Each row was made from one small tree. The marks that hang from a mark follow it in brackets, in alphabetical order. Every link used is in the known rows. Write each row's tree.
Known rows
G{C W}: [-59  -5  15 -26  -1   3  33   8   6 -67   2  15 -48   3  20  -3  22  24
  24  -9  15  38  14  27 -18  48  18   3  47   1  23  27  10  -4  12  31
 -20]
T{W}: [-21  36  27   8  -3   2  24   8   1 -51  30  10 -30  13  15 -28   8   3
  -7 -10   0  18  -3  15 -61  35  -1   1 -58  12   2 -33  18 -60   4 -12
  12]
G{C{T}}: [-15 -22  28 -48  -1 -10 -16   1  28  15  -4  -5  15  -8  17  -1   0 -31
  10 -23   8  27  24  30  -7  38   2  -6  35   5  34  19   0  18   8  45
 -27]
C{B G}: [ -9 -25  14   5  -1 -19  33  -3  -7  52 -30 -32 -25   2  20  -9  12 -35
 -13  -2  13  26   5  21 -20  40   9  19 -33 -13   9  16 -20  27   4  12
 -12]
G{W{V}}: [-41  16  -5 -21  -3   3 -31  12   3 -39 -21   8 -42  -7   7   5  27   6
  12  -6   4   3   5   2 -12  12   4  -8 -19  -4  13  17  27 -34   7   8
  40]
T{C{B} W}: [ 13  13  13  54  24   1  50  -2  -6 -29  49   6  22  28   4 -15  -5 -16
 -20 -12  -5  27  -4   7 -62  43  19   7 -43  -4  30 -27  19 -54  19 -45
 -21]
B{C}: [-35   3  37   5  -8  -2  46   7  -9  25  28   3  10  -9  23   6  -2  -7
  20   8  18 -37   2  18 -21  31  -6  -3 -32   4 -35 -18  37 -31   0   0
  11]
T{C{B} W{G}}: [ 34  -9 -13  49  10   8  52   5 -20 -12  46  12  29  20  -7 -23 -30  15
 -13 -23 -11  16  15 -23 -33  18  14   4   2  -1  54 -36  -3 -54  15 -57
 -41]
B{W}: [-25  22  27  31 -15   0  36   9  25 -36  36  11 -48  19   5  -4  13  20
  -5   6  -1  -5 -22  18 -39  84  -3  -8 -25  17 -31 -29  42 -12  15  -8
  14]
W{G T{C{B}} V}: [ 50  17 -48 -36   4   8 -31  -3 -32  18  -5   4  17 -23  -8  15 -27   7
  14  -5   2 -19  19 -43  38 -46 -10  -6 -23  -6  31   8   1  -8  -7 -37
  11]
V{C{B G} W{T}}: [  -4  -13    5   19   20   -2   10  -16  -21  -18    7    2  -41    8
    5   -7  -14  -18  -17   27   -7   41  -28   -1   21  -43  -22   13
  -41   11 -112  -20  -27   43  -10    5   41]
V{W{T}}: [-29  46  12 -27  -4  -6   3   7  -3 -63  34  28 -40  -8  18 -11  -3   2
  18   6   0  41 -10  -9 -10   9 -26  -8 -42  27 -50 -34  33  -6  -8   6
  58]
W{G T V}: [ 13  41 -38 -80 -22   8 -52  10 -29  -5 -29   7 -25 -36   2   7 -15  18
  29  -8  12 -32  20 -36  32 -53 -24 -12 -28  12  27   4   5 -17 -24  -1
  48]
G{C{B T} W{V}}: [ -6 -35  -7 -49  32   3 -65   3  20  15 -51 -18  26   0  -4  21  34 -13
  -5 -33  12  68  16  31  33  10  12   4  67 -24  51  72 -17  54  27  59
 -36]
B{C{G T} W}: [-27 -30  33  28   1  -5  14   5   4  30   0 -21  24  32   0  28  31  15
   1   6  13 -32 -23  25  -5  41 -11  -8   2   3 -67  -1  21  53  18   5
 -24]
C{G}: [-29  -6  14 -17 -19 -14  27   4  -6  10 -30 -19 -46  -6  23  -8   2 -27
   5   0  10 -11  -1  17 -34  39   3   6 -32   3   3  -8   1  -7 -11   0
  17]
V{C{B}}: [  3 -26  34  31   8  -3  18 -15  12  16  26   5 -20   6   7 -16 -21 -28
 -17  19 -14  14  -2  17 -11  23  15  11 -11   4 -53  -8  -9 -26  -8   9
  10]
W{G T V{C{B}}}: [ 41  -9 -37 -43   0  16 -63 -16 -19  19 -19   7 -10 -29  -9   6 -34  10
   2   7  -1 -28   7 -29  68 -85 -14   1 -17  -1 -19  12 -27  -4 -19   3
  38]
G{C}: [-28  -4  20 -30 -11   1  34   6   2 -14   6   0 -24 -15  28  -9 -12 -11
  18  -6  21  16  28  31 -20  37   2  -2   3   3  14   7  11 -18  -1  16
   2]
T{C{G}}: [-19 -16  13   7 -11 -11  66   4 -15  -7   1 -10 -21   6  15   5 -15 -40
  11  10   0 -25   7   3 -44  24  15  -2 -24   7   5 -28  22 -29 -12 -41
   3]
T{C}: [-12   3  22  14  -7  -8  56   5   8 -25  37  14  -9  -3  13   1 -17 -36
  12   7  -7 -25  15   1 -50  41  18 -11 -23  16  24 -40  38 -57  -4 -36
  12]
C{B{W{V}} T}: [ 20  -1  10   5  17  -2 -46   4  43  37 -10 -22  18  18 -13  15  25  -7
 -34 -19   1  17 -20  19   8  50 -11  -8 -15 -10 -11  33  13  42  30  25
  -9]
W{G T{C}}: [ 11  20 -19 -34 -21   1  11   0 -16 -26  24  31  -4 -17  -1   6 -33  19
  39  -2  -5 -48  22 -44   7 -32   1  -6  11  27  25 -31  23 -39 -19 -35
  15]
G{C{B V} W{T}}: [-15  20  -9 -22   8  -3 -54  -9  17 -12 -28   0  16   3  -3   1  43  41
   2  -1   8  42  -3  12  17   7  17  23  50 -27  36  67 -37  51  12  60
 -48]
W{G T{C{B}}}: [ 36   5 -27 -16  -7   1   7  -7 -17  11  19  18   8  -7  -3   2 -28   9
  22  -7  -6 -13  15 -34  18 -11   5   6   9   5  30 -12  -5   2  -4 -30
  -2]
W{T V{C{G}}}: [ -9   5  -9 -58  -1   7 -42  -7 -33 -20 -36 -15 -49 -15   8  20  -6 -16
   5  26   8 -41  -2  -4  32 -90 -22  -4 -73  12 -82   3  -4 -14 -32   3
  60]
C{G V}: [-15   5  13  26 -25 -18  15   3  18  44 -41 -25  -6   1   6 -17  19 -22
 -12   9  -3 -27   2  14 -43  32  11  13  -5 -10  29   7 -19  -2 -17  14
 -10]

Write each row's tree
[ 39 -17   2  62 -12  -5 -26  -3  64  77  -8  -7  66  23 -39 -11  23  30
 -37 -17 -19  -1  -7  -8   2  38  13   7  99  -8  46  20 -33  56  14  31
 -65] -> C{B{W{G}} T V}
[ 35 -65  11  37  16   6  10  -9  31  18  31  25  22   3 -21 -16 -43 -26
 -20 -14 -35  45  -1 -13  36 -32  -3   1  79  17 -37 -31 -40  25   3  16
  -5] -> V{C{B T} W{G}}
[-20  12  17  42  -3   2  72  14  19 -25  19  10   5 -12  10 -28  -1  -2
  -3   8  -3  41  -8  26 -35  19  -2  -6  42 -10  16  -6   6   8   6  18
 -13] -> G{C{V{W}}}
[ 44  20 -30  22 -11  -5 -17 -11   6  49   1  10  49  -4 -21  -7 -15  21
   2   4 -14 -22   9 -39  16 -33  17  14  36  -7  61   2 -21  -6 -12 -19
 -28] -> W{G T{C{B V}}}
[ 11  19 -24 -50 -27   4 -18  -4  -1  13 -21   5  21 -28  -2 -12 -15  46
  21  -4  16 -14  25 -16  28 -36  -3   4  56  -3  61  24 -28  14 -17  25
 -33] -> W{G{C{V}} T}
[  3  50   5   5 -18 -14  -9  -3  10  -7  13  13  26  -6  -3   7   1  -2
  11  19 -12 -47  -5 -16 -28 -13   8  -4 -13   5  18 -14  22 -31 -21 -16
  14] -> W{T{C{V}}}
[ -9 -19 -13   1  -7  16  86  17 -16 -43  27  27 -27 -21  19 -31 -43  11
  23 -17   6  45  18   1  14   5  -9 -13  53  11  32 -18  -6  -3   1 -10
  -3] -> V{W{G{C}}}
[ -7 -30 -25  19  22   0  13   6 -27   6 -40 -25 -11  12   0  22  20 -18
  -5  -2   1  13  -2  -5  -4   0  17  10 -14 -23  15  24  -3   4  13 -27
  -6] -> T{C{B G{W{V}}}}
[-20 -18  30   7  17   0  -5   4 -23  13  -5 -21  44  26   7   9  15  -3
  -5 -20  14  -5   2  31 -29   3 -10   1 -14   2 -19  -1  -1   0   6   1
 -29] -> B{C{G T{W}}}
[ -1  30 -26 -17  -3   7   0  15 -34 -47  -2 -17 -29  13  -3  35  16  21
   4  21  13 -52 -14 -16  10 -17 -17 -18 -64   6 -49 -10  46   1   2 -52
  33] -> B{W{T{C{G}} V}}
[ 10  -5 -32 -18   7  13  31   3 -24 -14  11  19   1 -23   8 -18 -29  27
  16 -13  16  81  21  -7  47 -25 -21   4  40  -2  17  14 -20  45  12  13
 -10] -> V{W{G{C{B}} T}}
[   2  -37   14   -3    8    6  -48    0   14  -14  -15  -22  -22   23
  -21   29   10  -21  -29   12  -11  -28  -18   13   20  -34  -12  -14
    0   11 -100   -2    0   26    3    0   20] -> B{W{V{C{G T}}}}
[ -1  40 -12  20 -15  13   8   9 -21   3  17  24  46 -20  -5  -5 -18  49
  21  15  -1 -24 -14 -26  26 -43 -23 -11  24   4 -23 -24   5   7 -15  -4
   5] -> B{C{V{W{G T}}}}
[ 24  38 -23  44 -31   3   6   5  12 -31  41  24  20  14 -27   6  -6  68
  12  17 -16 -70 -21 -42  -2  -6   6 -10  40  15  11 -23  18 -10  -4 -40
 -18] -> B{W{G T{C{V}}}}
[ -2 -29  28  63  21   2  43  -5  12 -22  51  21 -24   5   9 -25 -27 -36
 -26  18 -24  43 -27  11  -1   9  -8   2 -25   7 -84 -44  -4  -5   5  -2
  35] -> V{C{B} W}
[-25  39  -1  13 -11  -5 -30  -3  22 -58  13  21  13  13 -16  11  36  32
  18  16 -17 -32 -13 -26 -25  -3  26   3  33   8  14  -8  19 -27 -12  -4
  -4] -> G{W{T{C{V}}}}
[ 52  -8 -24 -18  20  10 -54   3  -7  39 -23 -12  46   7 -24  -8  -2  -1
 -30 -49  -4  31  29  -8   9 -33 -10  -3   8  -9  58  24 -34  -2  14   6
 -28] -> C{B T{W{G V}}}
[  3  -3   8  48 -16 -16  45   3   8  31 -12 -20  22   8   1  -9   5 -29
  -5  18 -10 -42   7   3 -54   0  22   3   6  -8  21 -14   0 -21 -18 -32
 -14] -> T{C{G V}}
[  5 -34  27 -29  18 -14 -13  -7  30  53 -14 -15  31  -2   9   0   1 -37
  -9 -26  11  59  18  35  10  44  10  11  41 -15  45  44 -18  52  24  54
 -46] -> G{C{B T}}
[-30  17  -8 -55   5  14 -79  -2  -5 -81  -2  24 -54  -7 -11  23  14  16
  18  22  -7 -18 -16 -11  28 -74  -7  -7 -29  18 -92  11   9 -28 -18  17
  60] -> G{W{T V{C}}}
[ -17  -22    2   26   -2   15    8    5   -7  -32   -5  -16  -63   16
   -6   16    6    5  -18   28   -1  -43  -30   11    2  -16  -11  -15
  -50    7 -108  -16   12   -2   -3  -22   37] -> B{W{V{C{G}}}}
[ 24   0  -4 -32  41   8 -52   2  -3  19 -25 -31  53   7  -1   2  10 -20
 -28 -36  17  64  13  37   2   5 -10   0 -15 -28  58  50 -20  15  27  27
 -39] -> G{C{B T{W{V}}}}
[ 28 -40  -4 -33  -4   9 -61  -4  12  34 -13   9   3 -18 -20   8 -35 -33
  -4 -10 -18 -36  25 -18  39 -78  -4 -20  39  18 -10 -10 -24 -29 -24  12
  31] -> W{G V{C{T}}}
[  1 -25   9  73   7  -6  80   3  -4  -1  19 -22 -10  41  -1   4  10   1
 -24  12  -2  -4 -19   9 -23  69  12   8 -22 -10 -21 -13  24  26  25 -51
 -25] -> T{C{B{W} G}}
[ 29 -24 -18  21 -12   2  24  -4  13  67 -31 -11  32 -19   1 -27 -15  19
  -9  -6   6  22  22   8  14  13  18  16  73 -34  97  37 -58  19   4  25
 -65] -> W{G{C{B V}}}
[ 26  32 -23   2 -30  -5   1  -3  -4   9   8  20  33 -16 -16  -4 -17  22
  21   9 -13 -62  13 -44  -3 -37  13  -4  49  11  47 -23   2 -32 -24 -24
 -10] -> W{G T{C{V}}}
[ 25  35 -22 -36  16  -2 -36  -2 -19  16  -2  -8  23 -15   3  21  -1 -20
   5  11   4 -19   3 -17  11 -28  -9  -3 -72  -7   3  12  27  -6   4 -26
  26] -> W{T{C{B}} V}
[  9  17  21  90  -6  -7  25  -3  53  31  15 -11   9  26 -14 -19  34  26
 -38   8 -10   5 -35  17 -25  81  13  11  -5 -20   0   9   8  26  24  14
 -29] -> C{B{W} V}
[-16  38   3   7   4  -3  39  10  -8 -84  66  36 -11  -2  12  -4 -20  -5
  20  15 -13  15 -16 -23 -21  -4 -16 -17 -36  28 -38 -57  52 -28  -3 -35
  46] -> V{W{T{C}}}
[   3    9   21   33    7    5  -22  -20   19  -37   47   16  -42   28
   -8    8    7   31  -20   32   -7    4  -39    4   29   21  -12    8
  -41   17 -101  -22   10   18    7    7   20] -> V{C{B{W{T}}}}
[-38 -34  25  33   4 -10 -38   0  22  38 -51 -21  56  22 -15  24  53  11
   0  -2  -2 -18  -8  18 -10   2  21  11  75 -14  -2  37 -23  41   0  45
 -52] -> B{C{G{W} T V}}
[  9  -8 -34 -60 -12  19  22  14 -29   7 -28  -6 -16 -40  12  -3 -32   7
  24 -21  23  -9  42  -1  27 -27 -10 -14  23 -12  69  19   0 -23  -3  -2
  -2] -> W{G{C} V}
[ 14  -9 -16 -41  12  -3 -61 -17 -28  24 -45 -29 -21 -10   1  15   1 -25
 -13  22  10 -21  -8   2  48 -70 -15  10 -82  -9 -76  24 -33  24 -18  11
  45] -> W{T V{C{B G}}}
[-14 -40  -5 -29  24  -9 -71   1  15  52 -86 -37  10  14 -12  23  48 -31
 -20 -25   2  47   2  20  14   2  13  15  22 -22  16  66 -36  55  15  50
 -19] -> C{B G{W{V}} T}
